Each row was made from one walk, in order. Every step used is in the known rows, and no mark comes twice. Write each row's walk.
Known rows
fivubas > memef: [-12  -2   7   5  19  14  -7   4  -4  13   3   8  -9   4  -1   0 -22   4
  -8   0   0]
memef > fivubas > sibu: [ 16  23   6   1  16  -1  -3 -21  22   3  12 -22  -8  -7  12  -5 -26  13
  -5   8  16]
memef > fivubas > sibu > nezi > furo > suneg > pumo > lavi: [ 26   1  -1  14  32  -4  14   7   9 -24  -9 -59 -10  -7 -14  -2 -20  17
 -19  -3  21]
gera > fivubas > sibu > nezi: [ 18 -22   4   4   1 -13 -17  -7  25   0 -12 -25   2   2   5   1 -33  11
  -7   0   8]
gera > fivubas > memef: [  0  -1   4   4  20  15 -11  -9   3  13   0 -11 -13  -4   1   2 -31  -1
 -10 -10  -6]
suneg > pumo > lavi: [  1  12  -8   1  13   4   8  24  -9 -19  -7 -17 -24  -7 -15  -1  11   5
   2 -12  -2]
sibu > nezi > furo: [  7 -32   6   3   8   2  -3   7  -3  -3 -12 -15  29   4 -13   0 -13  -3
 -12   3  -3]
sibu > nezi > furo > suneg: [  8 -35   0  12   7  -7   8   3   0  -9 -15 -23  23   8 -12   5  -4   0
 -16   1   7]
pumo > lavi: [ 10   1  -1  -8  11 -13   7  15 -11  -9 -15 -20 -15   0 -10   1   8  14
   1  -4   7]
memef > fivubas > furo > suneg > pumo: [ 29  35  -4  13  13  33   9 -20  11 -28  18 -39   2 -18  -3  10  -2   3
 -10   0  17]
nezi > sibu > fivubas > furo > suneg: [ 18  -8   0  14   4  -9  -2 -22  29 -22   8 -61  -4   8   9  -3  -2  25
  -3  -1  34]
memef > fivubas > furo > suneg > pumo > lavi: [ 40  37  -4   7  23  20  16  -5   0 -36   4 -57 -14 -19 -13  10   7  19
  -9  -4  23]
sibu > nezi > furo > fivubas > memef: [ 14 -35  19  19  32  23   1 -12  -1  11 -12 -28   5   5  -1  -2 -43   2
 -24  -4   7]
suneg > furo > nezi > sibu: [  5 -21  -7  -6   6 -33 -12  14  35 -12 -11 -25  15   1  25 -11   0   7
  -8   7  12]
sibu > nezi: [ 10 -24   4   3  -5  -2  -3   5  -1   0 -14  -5  20  13  -8  -1 -17   1
  -2   2   2]
suneg > pumo: [ -9  12  -7   8   3  17   2  10   0 -10   8   4  -9  -7  -5  -2   3  -9
   1  -7  -9]
gera > fivubas: [ 11   2  -3  -1   0   3  -5 -13   7   0  -2 -21  -5  -8   3   2  -9  -3
  -3 -11  -5]
sibu > fivubas > furo > nezi: [ 27  -5  20   0   9  24  -8 -15   4 -14  -3 -40  10   0  -5 -19 -15  30
  -4   1  25]
memef > fivubas > furo: [ 39  25   9  -2  13  24  -4 -24   9 -11  11 -36  17 -16   0   8 -13  11
  -7   9  15]
suneg > furo > fivubas > memef: [ 13  -1   6   8  20  20  -1 -19  -3   4   1 -16  -6   2  19  -3 -29   4
 -15   2   9]
furo > fivubas > sibu > nezi: [ 23 -22  12  16   2  -8   0 -18  23   2 -11 -29  -8   7  14  -3 -32  17
  -8   5  22]

Write each row's walk
[ 25   0  11   6  11  -3  -6 -14  20   4  -1 -29  11   5   3  -6 -42  14
  -6  10  19]
memef > fivubas > sibu > nezi
[  4 -35   3  15  11 -18  -1  -1  17  -9  -9 -23  12   4   0   3 -14  11
 -17   9  19]
fivubas > sibu > nezi > furo > suneg
[ 20   7  -7  15  15  -5   7   4  19 -41   1 -75 -31   0  -6  -4  11  32
  -1 -10  32]
nezi > sibu > fivubas > furo > suneg > pumo > lavi
[ 14   2   8  13   7  -6   4 -25  24   0   2 -25 -28  -6  21  -3 -16  14
  -7   1  20]
furo > fivubas > sibu
[ 37   3   8  -2  24  -9 -10  -9  47 -13   2 -56  13 -19  17  -2 -14  19
 -13   7  27]
memef > fivubas > furo > nezi > sibu
[ -2 -13  -4   9  13  -5  11  -3   1  -7  -3 -17   3  -5  -4   5  10  -3
 -15  -3   7]
nezi > furo > suneg
[ -6   0  13   9  19  31  -4 -14 -12  14   7 -14 -15  19  -7 -18 -39  15
  -3  -6   8]
sibu > fivubas > memef
[ -6 -23  -5  24  12  -1   0   9  16 -19  -3 -19   3  -1  -5   1 -11   3
 -18   2   9]
fivubas > sibu > nezi > furo > suneg > pumo
[  3 -32   8   6  13 -12 -11   6  14  -4  -9 -14  17   1  -1  -1 -23   9
 -15  11   9]
fivubas > sibu > nezi > furo
[ 22  -9  11  -7   7   6  -9   2  15 -16  -6 -16  18 -13   0   1   3  17
  -9   7  17]
fivubas > furo > nezi
[ 30   2   1  -2   2  12 -14 -17  13 -15   4 -30  10 -18   2  14  -3   7
  -8  -1   6]
gera > fivubas > furo
[ 14  15   0  19   3  36   5 -20  -3 -30  15 -39  -8   1 -10  -5  -1  14
  -1  -6  20]
sibu > fivubas > furo > suneg > pumo
[  3  -8   1   7   4 -14  -4 -11  22  -2   5 -40 -13  14   8 -17 -16  13
   5  -6  16]
nezi > sibu > fivubas
[ 10   3  -7  22   6  10   0 -11  28 -33  15 -54 -16   0   4  -3   2  16
  -2  -6  25]
nezi > sibu > fivubas > furo > suneg > pumo
[ 14 -31   5   6  14 -10 -17  -7  21  -2 -10 -34  14  -8   0   1 -30   6
 -18  -1   4]
gera > fivubas > sibu > nezi > furo
[ 22  -8  11   6  24   0  -6 -13  18   0  -1 -37  21  -3   0  -5 -39  11
 -19   9  14]
memef > fivubas > sibu > nezi > furo
[ -2 -22   6   4  27  -4 -18  -1  22   2  -4 -38   0  18  17 -30 -40  22
 -11   1  21]
suneg > furo > nezi > sibu > fivubas > memef
[  5 -22   6   6   0 -14 -12   4  17  -1  -9  -8   9   9   3  -3 -24  15
  -4  11  13]
fivubas > sibu > nezi
[ 18  -5   5   5   5   0 -13 -16  27 -18   9 -53   1   3   6  -6 -10  24
  -2   4  26]
nezi > sibu > fivubas > furo
[ 42  13  15  -6  19  20  -4 -16  16 -10   2 -40  20 -19   2  -3 -16  17
 -12   7  22]
memef > fivubas > furo > nezi
[ 31 -21   7  10  -1  -8  -4 -21  19  -9 -11 -31   9   9  23  -5 -33  16
 -10  12  22]
suneg > furo > fivubas > sibu > nezi
[ 28 -32  12  13  13   8   8 -15   3  -2 -13 -36  13   1   0   0 -23  -1
 -16  -4   8]
sibu > nezi > furo > fivubas
